Each row comes from the steps of one walk. Every step used is in the known rows, and no mark comes twice. Write the walk behind each row, first mark first.
Known rows:
sadive guzom gudat veli: [ 1.23 -3.19  0.29  1.25 -0.28  0.36 -1.62 -1.30 -4.45 -0.75 -0.50 -0.35
 -0.39  2.03  2.99  1.64  2.21 -2.06 -0.48  0.42 -1.65  0.20 -1.06 -4.11
 -2.66  0.57  0.51 -0.57 -1.06 -0.95  1.58  0.60  2.94 -2.47]
veli sadive: [ 0.58 -0.26 -0.34  0.59  0.15 -0.94 -1.03 -1.79 -1.44 -2.31 -1.79 -0.38
  0.21  0.50  2.21  1.22  0.04 -1.39  1.48  0.66  2.01 -2.82 -0.71 -0.31
 -2.44 -1.24  1.23  1.29 -1.79  1.69 -0.16  1.15 -2.79  0.75]
belaze fosesu denagik: [-1.83  1.37 -0.19  1.78 -0.52 -0.20 -0.06 -1.27 -3.80 -2.60 -1.53  0.28
  0.89  4.13  2.96  0.01 -0.45 -1.19 -0.08 -2.97  2.15 -3.56  0.00 -3.54
 -0.83 -0.55 -0.13  1.99 -1.12  1.89 -0.04  0.70 -4.77 -2.10]
belaze fosesu denagik sadive: [-2.89  2.49  0.82  0.55 -0.47 -0.69  0.80 -1.99 -1.84 -2.32 -1.60  0.84
  1.23  2.24  1.85 -0.75  0.57 -1.69  0.13 -3.40  4.33 -3.13 -0.08 -2.86
  0.40  0.04 -0.64  1.70 -1.33  1.94 -1.32  0.08 -3.03 -0.57]
bufifo gudat: [ 2.46  0.42  0.31  0.99  0.49 -0.29 -1.19  0.08 -4.05 -2.63 -0.81 -1.10
 -1.28  5.79  2.71  0.80 -0.46 -1.42  0.28 -0.81  1.41 -1.29 -0.95 -0.24
 -1.94 -0.86 -0.76  1.45 -1.30  1.93 -0.28  3.59 -0.56 -4.20]
bufifo gudat guzom sadive: [ 1.60 -0.16  1.27 -0.52  0.54 -1.04  0.60 -0.65 -2.75  0.02 -0.40 -0.65
 -0.69  3.16  0.74  1.34  1.72 -2.58  0.05  1.99  3.62 -0.40 -1.71  0.11
 -3.79 -0.51 -1.10  0.47  0.79  0.75 -0.34  3.03  1.23 -2.51]
veli donaba bufifo: [-0.04  2.46 -1.28  1.49 -1.46 -3.26 -0.33 -1.40 -2.32 -3.87 -0.02 -0.42
 -0.07 -0.68  1.07  0.40 -0.80 -0.03 -0.74 -4.61 -1.08 -1.82 -0.69  1.54
 -3.07 -1.06  2.34  1.97 -1.04  1.22  2.55  2.21 -1.50  0.75]
veli gudat guzom sadive denagik: [-0.16 -2.89  0.46 -1.32 -0.66  2.68  0.93 -1.42 -4.37 -1.41 -0.94  0.25
 -0.97  5.30  2.50  0.51  2.14 -2.13  0.31  1.43  1.64 -0.21 -1.06  1.34
 -5.09  0.87 -0.76  0.26  1.78 -0.81  1.44  0.73  1.44  0.11]
denagik sadive guzom gudat veli donaba: [-0.46 -1.15  0.97  0.25 -0.86  0.25  0.31 -2.79 -2.65 -2.17  0.04  0.13
 -0.23 -0.56  0.12  0.53  4.28 -2.72 -0.33 -1.07  1.09  0.58 -0.70  0.12
 -0.65  1.71  0.12 -0.28 -0.49 -0.57  1.93 -0.16  5.98  2.05]
belaze fosesu: [-3.14  0.63 -0.49  0.40 -0.08 -1.34 -0.75 -0.75 -1.60 -2.26 -0.84 -0.82
  0.92  2.26  3.13 -0.19  0.67 -1.04  0.17 -3.93  2.59 -3.62 -0.29 -1.29
 -1.37 -1.52  1.44  0.66 -1.75  1.51  0.46  1.81 -4.40 -1.67]
gudat veli donaba bufifo sadive: [-0.30  2.75 -0.38  1.58 -1.40 -4.10  0.73 -0.21 -3.89 -1.14 -0.30 -0.13
  0.24 -3.18  0.52  2.23 -0.16  0.33 -0.30 -1.93 -1.10 -0.22 -1.10  0.57
 -1.36 -0.21  1.76  1.11 -3.10  0.51  2.07  2.67  1.48  1.86]
bufifo gudat veli sadive: [ 1.76 -0.74  0.40  0.32  0.96 -0.70 -0.13  0.18 -4.27 -1.85 -0.90  0.12
 -0.68  1.49  0.94  2.48 -0.58 -0.84  1.03  2.61  2.27 -0.51 -0.69  0.94
 -0.52 -1.21 -0.83  1.21 -2.09  1.26 -0.73  2.27  1.59 -0.76]
denagik sadive guzom gudat veli donaba bufifo: [-0.72  0.27  0.90 -0.57 -1.34 -2.24  0.40 -3.37 -1.08 -1.99  0.54  0.86
  0.05 -2.86 -0.37  0.23  3.41 -1.24 -1.04 -2.43  0.61  0.82 -1.26 -0.47
 -1.27  1.21  0.46  0.44 -0.25 -1.15  1.05  0.36  5.75  2.13]
sadive guzom gudat veli donaba: [ 0.98 -2.97 -0.31  1.74 -1.08  0.83 -0.76 -2.08 -4.98 -2.00  0.28 -0.48
 -0.70  1.88  1.45  1.61  3.17 -2.00 -0.67 -0.50 -1.62  0.24 -0.46 -1.18
 -2.20  0.99  0.63  0.00 -0.32 -0.99  3.22  0.38  4.85  0.23]
guzom sadive: [-0.69  1.14  0.51  0.78 -0.63  0.21 -0.30 -0.45 -0.62 -0.85 -1.68 -0.40
  0.47  1.25  2.30  0.88  0.34 -2.16  0.56 -2.39  3.14 -1.33 -1.40  0.15
 -2.89 -0.12  0.49  0.62 -1.48  0.93  0.15  2.18 -3.97  0.30]
fosesu denagik sadive guzom gudat veli: [ 1.29 -0.71  1.45  1.13 -0.56  1.25  0.30 -2.33 -4.81 -1.38 -1.50  1.36
  0.06  2.03  1.62  0.88  1.84 -2.72 -0.42  0.54  1.04  0.62 -0.66 -4.82
 -0.60  2.04 -1.57  0.85 -0.91  0.30 -0.63 -1.01  3.39 -1.00]
belaze fosesu denagik sadive veli: [-3.76  2.45  0.86  1.36 -1.05  0.77  0.89 -0.94 -2.12 -1.97 -1.57  0.50
  0.91  0.79  2.18 -0.50 -1.14 -1.49  0.17 -2.88  3.49 -3.43  0.06 -2.07
  0.83  1.04 -1.43  0.70 -1.87  1.48 -1.15 -1.64 -1.52 -0.34]
donaba veli gudat guzom sadive denagik: [-0.71 -3.11  0.17 -1.58 -0.69  3.33  0.56 -0.31 -4.71 -0.91 -1.56  0.96
 -0.29  1.66  3.76  1.17 -0.08 -0.20  0.88  2.17 -0.79  0.13 -1.44  2.34
 -5.00  1.82 -0.65  0.26 -0.40 -1.15  2.13  0.10  2.79 -1.96]
sadive veli gudat: [-0.51 -1.28 -1.05  2.23 -0.84  3.18 -1.38  1.49 -5.30 -2.38 -1.04 -1.41
 -1.55  4.07  4.61  0.24 -2.19 -1.15  0.34 -1.74 -1.91 -2.26 -0.61  2.45
 -1.86  1.04 -0.58 -0.52 -2.11 -0.06  1.62 -0.53 -0.40 -1.16]
bufifo sadive guzom gudat: [ 3.08 -1.33  1.03  1.30 -1.01 -0.81 -1.55 -3.50 -2.36  0.77 -1.19 -1.35
 -0.53  4.19  2.48  1.05  4.57 -1.95 -0.01  0.67  0.50 -0.69 -1.99 -2.88
 -3.00  1.92 -1.26  0.64 -1.49 -0.71 -0.37  2.54  2.26 -2.42]
veli donaba guzom: [ 0.55  0.58 -0.64  1.21 -1.13 -1.45  0.13 -1.67 -3.34 -2.51 -0.79 -0.92
  0.01  2.72  0.65  1.15  1.46 -1.52  0.01  0.48 -1.61 -2.35 -0.11 -0.38
 -2.80 -0.03  2.80  0.99 -0.51  0.11  3.72  1.61  1.48 -0.91]
belaze fosesu denagik sadive guzom: [-1.95  1.90  1.84  0.59 -0.89 -1.27  0.64 -3.43 -1.36 -2.11 -1.32  1.07
  1.23  1.91  1.52 -0.65  1.30 -2.13  0.01 -1.54  4.28 -3.11 -0.13 -5.67
 -0.40  0.50 -1.32  1.37 -0.70  0.98 -0.52 -1.06 -0.31 -1.10]
belaze fosesu denagik sadive guzom gudat veli donaba: [-2.52 -0.08  0.92  0.43 -1.29  0.56  1.74 -3.67 -3.38 -2.42 -0.07  1.44
  0.66  1.21 -0.42 -0.02  3.64 -1.66 -0.87 -2.19  2.85 -1.30  0.20 -1.36
  1.37  1.82 -1.35  1.53  0.39 -0.18  0.97 -1.31  3.70  2.15]

Write each row's walk:
[-2.56 -0.48  1.44  0.12 -0.59  0.21  0.88 -3.18 -2.98 -1.31 -0.75  1.49
  1.00  1.56  1.18  0.01  3.01 -1.64 -0.59 -1.34  3.15 -1.19 -0.35 -4.30
  1.04  1.34 -1.52  1.08 -0.44 -0.19 -0.93 -1.02  1.79 -0.11]  belaze fosesu denagik sadive guzom gudat veli
[ 0.88 -4.01  0.56 -1.13 -0.51  1.17  0.25 -2.54 -3.30 -0.35 -1.56  0.93
  0.01  2.95  1.11  2.44  2.83 -0.75  0.88  4.56 -1.20  0.66 -0.52 -1.84
 -2.96  1.13  0.77  1.15  0.46 -2.14 -0.21  0.92  4.10 -1.35]  donaba guzom gudat veli sadive denagik
[-0.23 -1.27 -1.02  2.04 -1.71  1.83 -0.18 -1.02 -3.71 -1.27 -0.36 -1.59
 -1.03  2.25  1.43  1.09  1.17 -1.16 -0.33 -0.04 -3.21 -1.55 -0.32  2.07
 -2.66  2.16  0.97 -0.08 -0.31 -1.47  2.79 -0.30  3.24 -0.33]  sadive veli donaba guzom gudat
[ 0.64 -1.32  0.78  1.06 -0.06 -1.52 -0.68 -1.30 -2.97 -1.24 -1.31  0.47
  0.73 -1.83  1.53  2.87  0.19 -1.66  1.28  3.87  0.84 -1.21 -0.55 -3.68
 -2.29 -0.98  1.17 -0.23 -2.53  0.06  1.48 -0.53  2.61  0.61]  gudat veli sadive guzom
[-1.09 -0.44  0.79  0.50 -1.81  0.97  2.10 -0.74 -3.79 -1.03 -0.94  1.06
  0.49  0.89  0.02  2.87  0.83 -1.24  0.66  2.61 -0.16  0.75  0.15 -0.30
 -2.59  1.39  1.63  0.40 -0.28 -0.97  3.49  0.55  4.35  1.73]  gudat veli donaba guzom sadive denagik
[ 0.68 -1.21  1.38 -0.45 -0.33  0.15 -1.13 -3.32 -0.53 -1.59 -0.79 -0.43
 -0.21  1.75  1.80 -0.40  4.02 -3.00 -0.04 -1.44  2.14 -0.50 -1.35 -2.34
 -2.21  1.37 -0.47 -0.09 -0.35 -0.19 -0.40  0.53  2.92 -0.95]  denagik sadive guzom gudat
[ 0.99  2.25  0.68  1.73 -0.28  0.34  0.34 -0.98 -3.78 -2.80 -2.35  0.70
  0.36  2.13  2.35  0.11 -0.88 -2.60  0.35 -1.59  1.98 -1.55 -0.49 -3.33
 -0.75  0.86 -0.49  1.39 -1.90  2.55 -1.03  0.29 -1.82 -1.37]  fosesu denagik sadive
[ 1.13 -1.52 -1.21  0.36 -1.08  0.31 -0.13 -2.92 -3.61 -2.15 -0.39 -1.09
 -0.71  4.25  0.58  0.63  3.96 -1.44 -0.70 -0.49 -2.10 -1.20 -0.46  1.80
 -2.59  0.99  2.07  1.31  0.97 -0.87  2.84  2.03  2.05 -0.72]  veli donaba guzom gudat
[ 0.55 -0.16  1.26  0.46 -0.01  0.22  0.74  0.41 -2.87  0.64 -0.34 -0.99
 -0.92  1.95  1.15  1.48 -0.05 -2.45  0.23  2.56  2.71 -0.42 -1.56  0.51
 -3.82  0.42 -1.64 -0.60  0.13  0.24 -0.28  1.33  2.73 -2.16]  bufifo gudat guzom sadive veli
[-1.37 -0.47  0.19  1.03 -1.31  3.69 -0.16  0.81 -2.50 -0.95 -1.20 -0.69
 -0.89  2.60  3.13  0.39 -0.97 -1.59  0.43 -1.75  1.23 -1.53 -1.25  4.25
 -1.97  1.72 -1.54 -0.18 -1.05 -0.91  0.94 -0.14 -1.03  1.81]  guzom sadive veli gudat
[-0.08  0.25  0.85  0.32 -2.33  0.98  1.74 -2.76 -1.48 -2.00 -1.12  0.43
  0.09  3.73 -0.35  1.60  1.85 -1.63  0.55  1.56  1.15 -0.76 -0.14  0.75
 -3.83  1.72  0.76  1.47  0.98 -0.80  2.69  1.22  2.47  1.20]  veli donaba guzom sadive denagik
[ 0.67 -0.96  0.11  1.38 -0.86  0.24 -0.35 -0.06 -5.26  0.97 -1.13 -1.91
 -1.16  2.14  3.49  1.00  0.85 -1.43  0.49  2.13 -0.76 -1.69 -1.61  1.22
 -3.05  1.73 -1.03 -1.03 -2.10 -0.47  0.78  0.56  2.46 -1.20]  bufifo sadive veli gudat guzom
[ 2.22 -3.26  0.37  0.13 -0.27  0.31 -1.68 -4.54 -1.21 -1.68 -1.10 -0.19
 -0.39  2.14  1.19  1.04  3.42 -1.87  0.68  2.10  1.47 -1.74 -1.26 -1.46
 -3.19  0.38 -0.41  1.26  0.16 -0.61 -0.12  0.27  1.61  0.23]  veli sadive guzom gudat
[-1.03  0.73  0.19  0.79 -1.12 -1.07  1.46 -0.18 -3.42 -0.45 -0.69  0.23
  0.73 -1.04 -0.27  2.64  1.42 -1.29  0.21  1.34 -0.06 -0.31 -0.43  0.60
 -1.93  0.31  2.34  0.16 -1.05 -0.96  3.68  1.06  2.50  2.16]  gudat veli donaba guzom sadive
[-3.07  0.48  0.51  0.32 -1.80  1.25  2.03 -3.42 -2.20 -1.68 -0.77  0.44
  0.37  2.21 -0.35 -0.76  2.63 -1.22 -0.61 -1.77  1.96 -2.56  0.17  0.51
  1.08  2.81 -1.27  1.51  0.95 -1.02 -0.10 -1.37  2.71  1.24]  belaze fosesu denagik sadive veli donaba guzom gudat
[ 1.05 -0.58  1.60 -0.05 -1.30  1.31  2.53 -0.92 -4.24 -1.44 -0.38  0.83
 -0.75  4.21 -0.91  2.78  0.67 -1.17  0.54  3.75  1.70  1.38 -0.21  1.66
 -1.74  1.60 -1.36  1.62  0.61 -0.76  1.66  2.22  6.42 -0.10]  bufifo gudat veli donaba guzom sadive denagik
[-0.36  0.23 -0.59  1.35 -0.60 -1.51  0.61  0.03 -5.29 -1.72 -0.60 -0.24
  0.46 -0.13  1.00  2.48  0.38 -1.20  0.11  1.55 -2.39 -0.93  0.09 -1.63
 -1.77 -0.33  3.22 -0.06 -1.89 -0.16  4.10  1.05  3.01  0.00]  gudat veli donaba guzom
[-0.30 -1.73 -0.16 -0.96  0.05  0.59  0.15 -0.85 -3.82 -0.86 -0.77 -0.52
 -0.66  3.26  2.40  0.21  2.58 -2.13 -0.07  0.39  1.50 -1.33 -1.50  2.23
 -3.92 -0.04  0.11  0.09  1.17 -0.60  1.74  1.10 -0.53  0.50]  veli gudat guzom sadive
[ 0.15 -3.14 -0.89  0.23  0.61  1.06 -0.87 -1.40 -3.85 -1.19 -1.04 -0.03
 -0.19  0.25  2.00  1.79  2.59 -0.83  0.38 -0.14  0.16  0.06 -0.98  1.44
 -1.06 -0.10  0.89  0.74 -1.39 -0.07 -0.29  1.32  0.04  1.31]  guzom gudat veli sadive
[-0.91  2.67  0.87  0.01 -0.98 -2.63  1.58 -1.13 -1.53 -1.82  0.66 -0.37
 -0.88 -3.18 -0.80  0.07 -0.27 -1.38 -0.40 -0.68  1.66 -0.56 -1.11  1.79
 -2.13  0.60 -0.56 -0.10 -0.38  0.47  0.35  0.03  5.64  0.87]  denagik sadive veli donaba bufifo gudat guzom
[-1.65  0.02  0.60  1.41 -0.45  0.07  0.61  0.46 -2.17  1.17 -0.89 -0.85
  0.31 -1.49  2.10  1.57 -0.02 -2.59  0.28  1.65  1.49 -1.41 -1.36 -1.08
 -4.88  0.36  0.75 -1.91 -0.85 -0.05  1.15 -0.37  0.56  0.11]  gudat guzom sadive veli
[ 1.43  0.15 -0.37  1.35 -0.07 -0.34  0.46  0.87 -6.41 -3.15  0.29 -0.48
 -1.21  2.74  0.86  2.21 -0.50 -1.22  0.02 -0.49  0.35  0.11 -0.19  2.57
 -0.35 -0.36 -0.08  1.16 -1.70  1.64  2.31  2.70  3.09 -0.80]  bufifo gudat veli donaba
[ 1.36 -2.05 -0.43 -0.26 -0.02  0.14 -1.45 -2.25 -2.71 -0.42 -1.23 -0.95
 -0.25  4.86  2.58  0.70  3.38 -1.54 -0.22  0.47 -1.96 -1.37 -1.21 -2.13
 -3.11  0.55  1.63  0.77  0.33 -1.29  0.31  2.45  0.04 -4.26]  donaba guzom gudat
[-1.50  0.41  0.15  1.74 -1.22  0.44  1.50 -0.46 -2.71 -0.10 -0.38 -0.88
  0.09 -1.92  0.64  1.59  0.78 -2.46  0.04  1.09  1.25 -1.35 -0.95  1.47
 -4.36  0.86  1.05 -1.41 -0.21 -0.08  2.87 -0.69  2.11  2.31]  gudat guzom sadive veli donaba
[-0.56 -0.02  1.36  0.61 -1.49  2.52  0.51 -1.02 -1.18 -1.70 -1.93  0.61
  0.19  3.71  2.42  1.36 -0.03 -2.04  1.04 -0.86  2.97 -0.08 -0.84 -0.57
 -4.06  1.12 -0.63  0.88 -0.60  0.62 -0.16  1.65 -1.62  0.12]  guzom sadive denagik
[-0.22 -0.49 -0.58  0.35  0.13 -0.23 -1.14 -0.57 -2.05 -1.87 -2.34  0.15
  0.75 -2.97  2.94  1.93 -1.79  0.43  1.66  1.28 -0.11 -2.40 -1.15  1.00
 -2.71 -0.18  1.22  1.05 -3.77  1.06  1.05  0.51 -1.23 -1.34]  donaba veli sadive
[-1.85  1.85  0.85  1.55 -0.48  0.50 -0.45  0.61 -1.20 -1.77 -1.53 -0.91
  0.09 -1.21  2.85  0.02 -1.18 -2.38  0.94 -1.82  1.55 -1.62 -0.78 -0.35
 -1.25  1.06  0.20 -1.21 -3.24  1.28 -0.26 -0.70  0.18 -0.03]  denagik sadive veli
[ 2.02 -2.76  0.19  1.31 -0.52  0.61 -2.17 -2.73 -2.74 -1.46 -0.54 -1.08
 -0.75  4.32  3.15  0.53  3.04 -2.42 -0.45 -0.80 -0.65 -0.89 -1.21 -3.23
 -3.69  0.75  0.15  0.18 -0.23 -0.60  1.01  1.20  1.39 -3.20]  sadive guzom gudat
[-1.62 -0.55  0.42 -0.06 -0.15  1.15  0.41  0.17 -3.41 -1.36 -0.78 -0.77
 -0.80  0.01  2.88 -0.51  0.43 -2.42  0.41  0.10  1.05 -1.71 -0.88  1.31
 -2.21  1.05 -0.32 -1.65 -1.05 -0.08  0.81 -1.50  3.20  0.47]  denagik sadive veli gudat guzom
[-0.17 -1.79  0.45  0.89 -0.31  1.17  0.30 -0.30 -4.15 -2.35 -1.86  1.23
  0.36  0.12  2.04  3.00 -1.13 -0.91  1.78  2.98  0.85  0.14  0.03 -1.72
 -2.38 -0.33  0.69  0.46 -2.42  0.88  0.53  0.18  1.44  1.17]  gudat veli sadive denagik
[-1.61  1.13  0.71  2.21 -1.20  1.99 -0.11  0.94 -1.00 -0.24 -1.67 -0.75
  0.21 -0.13  2.87  1.26 -1.54 -1.71  0.69 -1.82  1.85 -1.54 -1.30  0.66
 -2.65  1.14 -0.31 -0.69 -2.37  0.03  0.16  0.14 -2.08  1.03]  guzom sadive veli
[-3.60  0.39  0.53 -0.12 -0.65  1.04  1.58 -1.33 -4.17 -1.46 -0.81  0.53
  0.11  2.07  2.05 -1.05  0.64 -1.58 -0.21 -0.73  2.78 -3.14 -0.15 -0.79
 -0.15  1.13 -1.92  0.19  0.37  0.21 -0.32 -2.28  1.06  0.19]  belaze fosesu denagik sadive veli gudat guzom
[ 0.11 -1.70 -0.03  0.07 -0.61  2.17 -0.44 -1.15 -2.74 -2.59 -2.56  1.02
  0.58 -0.76  3.36  2.26 -2.26  0.56  2.17  2.68 -0.34 -0.98 -0.60  0.45
 -3.79  0.93  0.02  1.38 -2.91  0.83  0.83  0.12  0.85 -1.66]  donaba veli sadive denagik
[-0.17  1.26  0.16  0.34 -1.62 -0.92  1.15 -2.35 -1.13 -1.26 -0.91 -0.54
  0.36  1.59 -0.47  1.24  2.37 -1.67  0.15  0.32  1.05 -1.90 -0.67  1.08
 -2.81  0.71  1.82  1.17  0.38 -0.71  3.25  1.70  0.81  1.40]  veli donaba guzom sadive
[-0.02 -1.45  1.47 -0.20 -0.20 -0.22 -0.57 -2.25 -1.93 -0.89 -0.66  0.10
  0.04 -0.23  1.67  0.49  3.51 -2.65 -0.05 -0.28  1.40  0.56 -1.22 -2.68
 -1.09  1.28  0.00 -0.78 -1.16 -0.61  0.04  0.06  4.39 -0.41]  denagik sadive guzom gudat veli
[ 1.41  0.54  1.10  0.23 -1.27 -4.34 -1.00 -2.58 -1.80  1.34 -0.46 -0.12
  0.15 -1.17  1.70  1.57  2.34  0.23 -0.92 -0.47 -1.01  0.55 -2.45 -3.75
 -3.01  0.62 -0.20  1.01 -1.98 -1.65 -0.91  2.80  2.64 -1.94]  donaba bufifo sadive guzom gudat veli
[-0.81  0.67  1.30  0.72 -1.26  0.17  0.09 -0.34 -0.30  1.38 -1.89 -0.63
  0.60  0.81  1.70  1.62 -0.38 -1.80  0.63  2.43  0.34 -1.97 -1.17 -1.67
 -3.51  1.20  0.52 -0.52 -1.09 -1.62  0.69  0.18  0.22 -1.23]  donaba guzom sadive veli
[ 0.91  0.60  1.00 -0.15 -0.57 -0.64  1.69 -0.34 -3.80 -1.02 -0.10  0.14
 -0.58  2.24 -1.15  2.49  1.33 -1.23  0.05  2.40  1.67  0.37 -0.66  2.26
 -0.90  0.40 -0.35  1.36 -0.08 -0.57  1.79  2.64  4.70 -0.07]  bufifo gudat veli donaba guzom sadive
[ 0.90  1.73  0.40  2.65 -2.19 -0.84  0.53 -1.06 -3.07  0.60 -1.28 -1.81
 -0.36  0.91  1.04  1.89  0.75 -1.13  0.64  1.90 -1.27 -2.10 -0.92  0.20
 -2.09  2.45  0.21 -0.08 -2.69 -0.64  2.03  1.17  3.36  0.05]  bufifo sadive veli donaba guzom
[-0.12 -1.78 -1.40 -0.10  0.00  2.12 -1.75  0.91 -5.49 -2.65 -1.61 -0.47
 -0.51  2.10  4.98  0.48 -1.61  0.39  0.51 -1.67 -2.76 -1.60 -1.18  3.39
 -2.34  0.53  0.28  0.79 -2.89  0.08  2.68  1.25 -0.78 -3.62]  donaba veli gudat
